What can hang from each mark
q904: q793
q419: q399
q274: q148 q269
q986: q274 q419 q793
q35: q487 q904 q986
q148: q793
q399: q419 q904
q793: q148 q986
q495: q269 q986
q487: q35 q495

Each row was made from one small tree. The marks that hang from a mark follow it in brackets, in the order of their numbers. Every link used is in the known rows. Write each row's tree.
Known rows
q274(q148 q269): [ -1 -54   2  17  -5  20  22  55  13 -22  26 -13 -24  48   3   9   5 -25
 -30 -23  20   7   9  19  -6  24  23 -25   8  40  -7  -2   3]
q904(q793): [ 21   6  35  20  -8  10 -10   6 -21 -22   6  18  10  35   3 -24   9  25
   8   0  -8  11 -12  10  11 -14  -5   2 -27   0   7   0  11]
q495(q269 q986(q274 q419)): [-21 -70   4 -20  27  48 -47  -7 -36  16  -7  23 -20 -43   6 -19  34   1
  -4  45 -50  -5   6  24 -19  33   0 -25  12  60   3 -58 -21]
q793(q148 q986(q419(q399))): [  8 -66  32 -49   3 -33 -10 -21  13   9 -40  -3 -41 -20  -3  15 -41  21
 -15  49 -21  45  38 -49 -77  33 -11 -10 -19  38   1 -32   0]
q487(q35(q986(q274(q269)))): [  8 -61 -26 -20   6  32  15   3  -7  -9   3  31 -32  27 -28  15  11  18
   5  23   4 -12  20   4 -48  12  15 -30  12   1 -37 -66   5]
q274(q269): [ -6 -31  -4   8 -11   9   1  22  16  -4  16   6 -19  35  -7   7  13   0
 -23 -10  11  -4  20   0  -2  13  14 -13   5  18  -9  -1   1]
q35(q487 q986): [ 32 -39 -15   9 -35 -15  14   8  13  13  14  43  -1   1   2  23 -20 -30
  -8  12  -9 -11   0  14 -11 -12  -9 -45 -46 -26 -32  -8 -10]
q274(q148(q793(q986(q419))) q269): [ 31 -62  13 -13 -14   3  16  26 -19  -6   2 -29 -29  41  18  52 -21   8
 -30  21 -21  18  49  17 -22  55  27  -5  -7  49  20 -26  14]
q35(q986(q419 q793)): [ 44 -55  31 -54 -15  12 -32 -16 -24  32   7  29  -6  16  18  32  22   4
  -4  31 -35  -1  25  -7 -35  14  -9   2 -44 -13   8 -59  16]
q904(q793(q986(q274(q269) q419))): [ 12 -80  27 -27   2  27 -32  18 -16 -18  -9  18 -27  49   8 -17  -3  50
 -11  36 -51  27  33  13 -53  15  -3  -7   0  52  -3 -39  -1]
q495(q269 q986(q793)): [ 12 -51  27  21  -6  28 -37 -16 -25   8  14  25 -24 -30   2  -7  37  11
 -29  39   6  -3   1  13   8  18  16 -11 -55  38   2 -40  35]
q495(q986): [ 16  -4   9  32 -27   2  -9  -8 -16  -8  -9  19  -5  -7 -13  -7  10  -6
  -5   9  -9 -12  19  23  11  22   3 -31 -22  13   6  -7  -4]
q399(q419 q904(q793)): [ 21 -25   9  26 -39   2 -24  -2 -11 -33  -5  70   5  81 -36 -14  34  28
  19  -7  -8   5  -1   7  16 -45  23  33  19   2  13   3   4]
q986(q274(q148) q419 q793): [ 20 -91  31 -62  24  74 -27  -8 -21  11   4 -28 -15  -4  46  -4  40 -14
 -21  34 -44  15  13   0 -52  16  22  13   7  45  24 -67  33]
q487(q35(q986(q274 q793))): [ 39 -55   2 -38  17  49 -11 -45 -16   7  -7  19 -22 -13  -3  10  23  26
  10  48  -8  -4  13  -1 -51  -2  14  -2 -22 -19 -10 -87  43]
q274(q148(q793) q269): [ 22 -39  10  27 -12  22  28  40 -11 -16  19 -37  -4  61  16  35  13 -12
 -29  -6  17   4  22  18  12  29  45  -3   1  31  12 -12  23]
q274(q148(q793(q986)) q269): [ 28 -50   2  23 -14  -2  31  44  -5 -19  -1 -48 -25  49  15  37 -36  12
 -32  14  23  18  38  19  -5  33  32 -10 -12  49  13  -4  29]
q419(q399): [-13 -32  28   3   7 -18   0 -18  11  12 -10   6 -23   0 -29  -3   8  10
  -6   2 -13   3  15 -44 -14   1   0   7 -11   2   5   0  21]
q986(q274(q148(q793) q269)): [ 10 -71   5   9  10  57  14  28 -15 -12   9 -47   0  52  28  17  15 -12
 -31  13   0   2  23  10 -10  19  49  -2  25  52  11 -29  22]
q399(q419 q904(q793(q148 q986))): [ 33 -51  -3  18 -54 -17 -17   5   1 -54 -32  42  -7  68 -18  -1 -38  36
  16  32  19  43   4  -3 -29 -30  22   9   1  40   4  -8  -1]
q793(q986): [  6 -14  -7   0  -1 -26   3   7  10  -5 -14 -11 -20 -10  -4   4 -47  22
  -4  18   5  14  24   8 -20   9 -12  -7 -12  10   1   4   2]
q904(q793(q148)): [ 29  -6  32   6 -20  12  -5   5 -19 -32  -8   8  16  21  27 -25 -15  12
   2  24  12  34 -22  -1 -20  -7   2 -16 -34  15  -3 -15  -3]
q986(q419 q793): [ 25 -35  35 -55   3  24 -32 -33 -16  27   8  12 -13  -6  18  15  41  12
 -12  21 -40   5  17  -9 -27  20  12  27 -19   2  20 -43  25]
q904(q793(q148 q986)): [ 31 -17  31  10 -21  -9  -2  11 -11 -44 -20  -1  -1  10  22 -17 -56  36
  -4  44  19  49  -2   3 -37   2 -13 -25 -41  29  -3 -12  10]
q487(q495(q986)): [ 10   3 -12  36 -34  11  14 -14 -12 -33 -13  25 -18  -2 -25 -25  -5   4
  -4  26 -10 -13 -19  30  21  26   2   8 -31  -2   1  -9 -27]
q986(q419(q399(q904)) q793(q148)): [ 18 -97  57 -66  -2   0 -28 -54   0  37  -7  30 -35  31 -19  16  52   9
 -22  41 -25  13  28 -87 -55   3  42  16 -10  33  14 -47  19]
q148(q793(q986(q274(q269)))): [ 10 -57 -13  -1   8  23   1   2  -2  -3 -19 -37 -13  27  15  21 -25  31
 -24  42  -9  12  52  -3 -25  22  20   1  10  43  -1 -26  22]
q495(q986(q274)): [  4 -28   2  14   0  40 -19  -9 -17  -4 -18   6  -1 -16   4 -24  18  -6
   0  27 -27  -8  21  23  -9   9   9 -27   9  31   2 -29  -4]
q495(q986(q274 q419)): [  8 -44  10 -23   3  42 -38 -20 -31  14 -17  16  -5 -23   4 -14  33  -8
   6  33 -73  -5  31  16 -25  33  -2 -21  16  33  10 -51 -18]
q487(q35(q904 q986) q495(q269)): [ -6 -45 -51 -15   4   3  19  12 -11 -33  31  58 -52  -6 -68  27   0  46
  -9  66  35 -14 -66  19 -21  -3  -2 -38 -44 -20 -35 -61 -36]
q986(q274 q419): [ -7 -43  -1 -59  24  38 -33 -14 -15  21 -13  -2  -1 -15  21  -6  25  -2
   9  30 -58  -1  14  -6 -38  10   1   1  32  22   9 -43  -9]

Which tree is each row?
[ 29 -74  40 -29  14  36 -16  34 -32 -27 -12 -15 -18  16  32 -26 -16  20
   0  29 -49  44  11  31 -53  12  -5 -10  -2  58  22 -37   5] -> q904(q793(q986(q274(q148) q419)))
[ 39 -18 -25 -20 -11  -9   9  17  -1 -14  15  43 -25   8 -48  46   6  22
   4  28  22 -21 -16   8 -41 -13 -13 -72 -23 -40 -21 -54 -19] -> q487(q35(q904 q986))
[ 10 -98  22   0  13  67 -38 -24 -21  -2 -10  -4 -10 -45  40 -19  21   3
 -32  79   0  19  -9  -2 -37  20  22 -30 -32  79  -7 -70  18] -> q495(q269 q986(q274 q793(q148)))
[ 32 -51  35 -69  -8  29 -22 -36  -7  17  -2  -1  -1 -14  41  10  14   4
 -13  44 -18  24   8 -24 -57  31  11   7 -25  22  13 -53  14] -> q986(q419 q793(q148))
[  0 -74   8 -16  -6  51 -36  -4 -14   3  -4  27 -24  16   1  -7  45  -6
 -18  22 -56 -11  45  15 -29  41  13 -34  24  51   1 -54 -16] -> q495(q986(q274(q269) q419))
[  32 -103  -25   -7  -14   32    4   62   17  -10   30   17  -17   11
   18   28   -3  -50  -39   36   -6   -7  -21   28  -45  -39   -1 -103
  -21   15  -34  -45  -28] -> q35(q487 q904 q986(q274(q148)))
[ 11 -65  38 -21  -2  34 -46 -26 -36  27   6  33 -26 -34   3   9  51  14
 -26  46 -33   0  14  13  -6  40   7  -9 -43  46  17 -56  14] -> q495(q269 q986(q419 q793))
[ 14 -42  53  18   1 -22  -7 -13  -9  -7   0  44 -20  74 -64 -21  44  27
   0  -1  -9   4   6 -49  10 -40  25  13 -19  16  13   6  15] -> q419(q399(q904(q793)))
[ 26 -26  27   8 -21   2  -5   1 -20 -29   1  33  14  62  -7 -18   6   8
   8  17  16  22 -21 -23  -6 -25  22 -20  -9  34  -1  -6 -13] -> q399(q904(q793(q148)))
[ -1 -74  27 -41   8 -50 -15 -19  11  26 -20  32 -54  25 -58  26   6  32
  -4  20 -35  10  47 -61 -41   2  13   9   7  37  16  -7  -1] -> q793(q986(q419(q399(q904))))
[  13 -109   19  -73   11   75  -36  -22    7   12    2  -12  -16   13
   47    6   35    5  -35   59  -33   24   30  -24  -75   34   35   -1
    6   53   -2  -81   20] -> q986(q274(q269) q419 q793(q148))
[ 50 -55  42 -32 -32  34 -37 -38 -23  16 -14  14  -5 -19  31   8  24  -4
 -18  52 -34  18  26  -1 -42  50  15 -19 -44  31  21 -68  12] -> q495(q986(q419 q793(q148)))
[ 27 -88  24   8 -11  68 -34 -16  -2  -2  -1  11 -21  20   7  -8  51   5
 -37  36 -15  -9  43   5 -19  20  28 -13 -16  48  -1 -51  34] -> q495(q986(q274(q269) q793))
[ 28 -35   3  17 -53  10 -13   2 -10 -46 -16  50  17  75 -15 -12   9  18
  14  16   4  24 -14  -6  -9 -36  28  13  14  28   6 -15 -11] -> q399(q419 q904(q793(q148)))
[ 22 -34 -39  13 -40  -6  33  -7  12  -8  10  46 -16   0 -11   4 -37 -19
 -10  32  -9 -11 -32  22   1  -1 -11 -11 -63 -40 -38  -9 -29] -> q35(q487(q495) q986)
[ 30 -11  10 -31  -6 -15  -2 -24 -27  19 -25 -15  -4  -2  12  42 -28  36
   4  42 -39  17  46   4 -18  35   2  14 -14   7  25 -23  11] -> q148(q793(q986(q419)))
[  0 -57  -6 -57  22  14 -26 -14  -7  12 -24  -9 -20 -23  13  -1 -24  20
   5  47 -51  21  31  -2 -58  16 -10  -3  20  35   3 -36  -8] -> q793(q986(q274 q419))
[ 13 -69  31 -46  28   4 -20 -41 -19  29 -48 -27 -28  -6  -5  19 -10  43
  -5  66 -68  17  67 -41 -51  27   6  29   2  31  29 -46  30] -> q148(q793(q986(q274 q419(q399))))
[ -7 -56 -22  30 -16  55   1  -5  -6 -34  -7  19 -32  22 -19 -35  14   6
 -24  33 -19 -10   2  25  -4  35  21  -5  -1  36 -10 -30 -22] -> q487(q495(q986(q274(q269))))
[ 39 -35 -18 -60 -10  -3  -7   7 -21   7  15  61 -30   6 -49  59  24  21
   8  41 -17 -19  -3   9 -57   5 -12 -68 -17 -32 -10 -75 -28] -> q487(q35(q904 q986(q419)))
[ 29 -49  34 -33 -21 -21 -18  -1 -23 -26 -13  31 -11  46  -8  -2 -22  30
   7  43 -16  38   7 -19 -43  -4   8 -23  -9  45   9 -24 -24] -> q399(q904(q793(q148 q986(q419))))
[ 11 -97  12 -33   7  65 -21 -13  12  -4   1 -22 -10  18  42  -8  16   3
 -41  54   6  24  17 -30 -60  14  36 -11  -6  54 -17 -61  29] -> q986(q274(q269) q793(q148))
[ -3 -93 -15   2  14  33   8  55  21 -27  -2 -38 -42  28  19   0 -30   0
 -29  11   9  28  29  15 -46  19  18 -29  23  72  -9 -14   9] -> q793(q986(q274(q148 q269)))
[ 47 -31  11  15 -32  -1  -6  21   8 -24  35  43  -4  17 -19   7  15   1
 -29  24 -14   1 -34  22  -1 -45  -8 -63 -53 -13 -22  -5 -13] -> q35(q487 q904(q793))
[  4 -63  -6  -9  25  21   6  36   4 -21 -13 -43 -23  -6  26  -6 -41  -3
 -12  24  -4  31  13  15 -49   3   1 -21  17  57   2 -19   9] -> q793(q986(q274(q148)))
[  1 -94  31 -20  15  16 -40 -39 -14  31 -27  46 -36  24 -51  -9  66   0
  -1  32 -71 -19  46 -43 -30   3  23 -13  30  47  24 -45 -13] -> q495(q986(q274 q419(q399(q904))))
[ 17 -65  28 -70  23  65 -45 -42 -12  32  -9  -6  -6 -17  32  -8  45  14
 -10  45 -59   6  15 -16 -47   8  13  28   2  22  18 -62  24] -> q986(q274 q419 q793)
[ 18 -53  55   9  -7 -18  -7 -13  -7 -17  -9  32  -8  66 -38 -13  23  23
  -3  17   4  24  -6 -66 -20 -30  26  -7 -19  35   1 -12   5] -> q419(q399(q904(q793(q148))))
[  15 -110   53  -77   28   43  -39  -56    4   26  -26  -14  -25  -19
   28   -2   35   17  -26   71  -48   32   29  -67  -90   17   18   17
  -13   40   12  -78   35] -> q986(q274 q419(q399) q793(q148))
[-17 -60 -48   5  -8   7   9  19  20 -18  45  41 -42 -33 -35   5   2   0
 -48  54  15  -7 -76  18   0 -18   3 -44 -42  10 -44 -11 -45] -> q35(q487(q495(q269)) q904)
[ 14 -55  62 -24   2 -16 -26 -22 -22  10   2  58 -26  67 -55  -8  59  29
   7   3 -52   4  15 -50 -11 -20  16  18  -6  18  27 -14   3] -> q986(q419(q399(q904(q793))))
[ 50 -46   2  28 -51  23   8 -56   6  -3   6  43 -29 -25 -11 -20   6  -8
 -40  49 -24  -8  -9  29  20  22  20   7 -82 -15 -12 -17  15] -> q35(q487(q495(q986(q793))))
[ 22 -65  26 -47   9  25 -36  -8 -23 -28 -32  -3  -4   1  44 -28 -39  36
   2  67 -40  53  15   1 -74  11 -14 -22 -12  52   3 -53  -7] -> q904(q793(q148 q986(q274 q419)))
[ 55 -43 -17  26 -54   3  14  25   1 -40  36  76 -18  44 -23   3 -11   9
 -20  55  -6  -7 -57  27  -3 -43 -19 -53 -92 -36 -34 -19 -42] -> q35(q487(q495) q904(q793) q986)
[-22 -43 -39  17  -4   7  22 -11   9  -6  24  27 -27 -44 -14 -18  -8   0
 -29  36  -2   5 -61  17  16   6   9   7 -43   9 -40  -2 -21] -> q35(q487(q495(q269)))
